Each row comes from the steps of one path. Every step used is in the known rows, and no mark comes twice. Write the path behind each row, first mark first.
Known rows:
mube, zibafiz: [ -7 -11 -14 -13  44   9  -6  -8  26  16 -31  10 -10  25  20  52  -4  -4
  -6  -2]
dedu, gofud, bobat, kupot: [ 15 -22 -20 -25   6  10  14  -2  16  -3  -8  12  -3 -26  24  54 -23   3
  -3  -3]
gofud, mube: [-13   5 -14 -23  43  18  31   6  39   2 -35   3 -17   6   4  43  -9  14
 -10  -5]
kabat, mube, gofud: [  0  -7 -12  -5  29  14  47  -8  13  -2 -42  11 -20   2   6  51 -19  22
  -8   0]
zibafiz, dedu, gofud, bobat: [  0 -13 -20   7  -3  20  15 -21  10   4  -3   1  -3 -11  23  34 -24   2
  -4 -26]
gofud, mube, zibafiz, dedu: [-23   7 -13  -4  44  11   8   6  15  18 -39   8 -19  17   6  33 -11   3
  -2  -7]
kabat, mube: [ -5  -6 -16 -29  47  19  38  -8  22   6 -47  16 -18  -1  24  50  -9  15
  -4  -9]
lota, bobat: [  7   1 -18 -12  24  25  -1  -3  32  -1 -12   9 -12  18  34  39   2   8
   6 -12]
dedu, zibafiz: [  4   4  -8 -20  29   8   0   2  23   7 -30   7   0  10  13  52   9  23
 -10   7]
bavi, zibafiz, dedu, gofud, bobat: [  5  -3 -18   1   8  17  -2 -21   8  12 -15   4   3 -14  11  32 -23  18
 -15 -27]
kupot, bobat, gofud, mube, zibafiz: [  0 -10 -12  -4  58   9  -2  18  39   2 -19   2  -6  17  10  45  -7   0
  -3  -9]
kabat, mube, zibafiz, dedu, gofud, bobat: [ -6 -15 -23   4  21  13   9 -15   8  14 -25  11  -3 -16  23  37 -22   8
  -7 -27]
kabat, mube, gofud, bobat, lota, bavi, zibafiz: [ 13 -11 -17 -22   8  13   4 -10  19   2 -39  45   2 -20  28  43  -2  42
   8   0]
mube, zibafiz, dedu: [-13  -2 -12  -2  33  11  -1 -10   4  19 -31  10 -18  26  21  36 -11  -7
   4  -8]
lota, bavi: [  0 -10 -12 -22   6  19   7 -10  27  -3 -22  20 -21   8  38  39 -11  11
   7  12]
kupot, bobat, gofud: [ 18 -17 -10  -4  30  19  14  -2  25 -13   5  -1  -5  16  28  46 -12  -8
   9 -13]
zibafiz, dedu, gofud, bobat, lota: [ -6 -22 -17  -6  -2  21  22 -26   8  -8   9  24   6 -12  41  32  -7  -5
  16 -19]
kabat, mube, zibafiz: [-10  -9 -18 -22  60  10  10  -3  25  18 -52  21 -14  10  23  54  -5   7
  -6  -6]
dedu, gofud, mube, zibafiz: [-25  -6 -10  -9  52  11   4   1  35   4 -27   2 -12   3  -2  37 -19  11
 -23   0]
bobat, gofud, mube: [  4  -6 -10 -17  45  23  39   7  28 -14 -20  -1 -12   8   1  41  -6   8
   1  -7]

Which path is each row?
[  7  -7 -17   0  -8  18 -11 -19  10   7 -14  13  -2 -20  22  25 -26  24
  -8 -15]	lota, bavi, zibafiz, dedu, gofud, bobat
[ -6 -14 -10 -21  25  13  10  -8  33  -8   0  26   0   8  51  46   1  -7
  18  -6]	kupot, bobat, lota
[-11 -25 -18   0   8  13   3 -22   8   0   4  28  10  -6  39  35  -4  -9
  14 -16]	mube, zibafiz, dedu, gofud, bobat, lota
[  6  -3 -16 -16  -1  16 -11 -15   6  10 -24  38   0  -6  38  28  -1  18
  19  -9]	gofud, bobat, lota, bavi, zibafiz, dedu
[-17  11  -5 -12  24  22   7  -2  17  -4 -30   9 -22 -17  -1  13 -31  36
 -22   4]	lota, bavi, zibafiz, dedu, gofud, mube
[  6  -5 -11 -10  43  18  24  16  40 -13 -11  -3  -8   6  12  41 -12   5
   0 -13]	kupot, bobat, gofud, mube
[-11 -26 -18 -11   2  17   2 -14   8  -4 -14  48  -3 -25  55  27  -7   9
  21  -2]	kabat, mube, zibafiz, dedu, gofud, bobat, lota, bavi
[  7 -17 -13 -25   2  19 -14 -21  24  -4 -11  36   7 -21  34  34  -6  28
   1  -2]	dedu, gofud, bobat, lota, bavi, zibafiz
[-10 -28 -16  -3 -12  16 -11 -17  11  -5   1  40   0 -11  52  25  -6   1
  22   2]	mube, zibafiz, dedu, gofud, bobat, lota, bavi
[ -8  -3 -10   1  46  16  15   6   8   5 -26   4 -13  20   3  31  -9  -1
   5  -9]	bobat, gofud, mube, zibafiz, dedu
[  6 -19 -20 -10  10   4  -4  -1   2   9 -14  15  -4 -19  24  46 -25  -4
   1  -4]	mube, zibafiz, dedu, gofud, bobat, kupot
[-18  14  -5 -10  40  21  16  -4  15   2 -33  -3 -17 -11 -12  20 -29  31
 -27  -9]	bavi, zibafiz, dedu, gofud, mube
[  3 -21 -23 -22   9  14  18 -16  28   0  -4  30  10   0  44  53  12  -5
  22 -17]	gofud, bobat, lota
[-24   6  -7  -4  31  23  34  -4  15  -6 -19  -5 -23  -8  -2  20 -30  15
 -17  -7]	zibafiz, dedu, gofud, mube
[  0 -12 -15 -11   8  19   5 -26   7   0  -3  27  12 -16  28  33  -7  10
   6 -21]	bavi, zibafiz, dedu, gofud, bobat, lota
[ 10  -5 -13   2 -14  14  -3 -13  -1   5 -22  35  -1  -5  25  28  -8  26
  16  -2]	mube, gofud, bobat, lota, bavi, zibafiz, dedu
[-21   3  -2 -18  22  23  12  -6  14 -13 -21  24 -14 -21  12  10 -19  30
  -6   8]	bobat, lota, bavi, zibafiz, dedu, gofud, mube
[ 18 -12 -17 -22  -8  12 -12  -2   1   3 -19  25  -7 -35  24  36 -29  21
  -1   5]	lota, bavi, zibafiz, dedu, gofud, bobat, kupot
[  8 -24 -19  -4  -4  12  27 -17  19  -5  -2  27  10   2  30  53   3   3
  19 -11]	mube, gofud, bobat, lota
[ -5 -24 -16  -8 -22  22   9 -23  10 -15   7  36  -3 -17  54  24  -9   4
  24   0]	zibafiz, dedu, gofud, bobat, lota, bavi
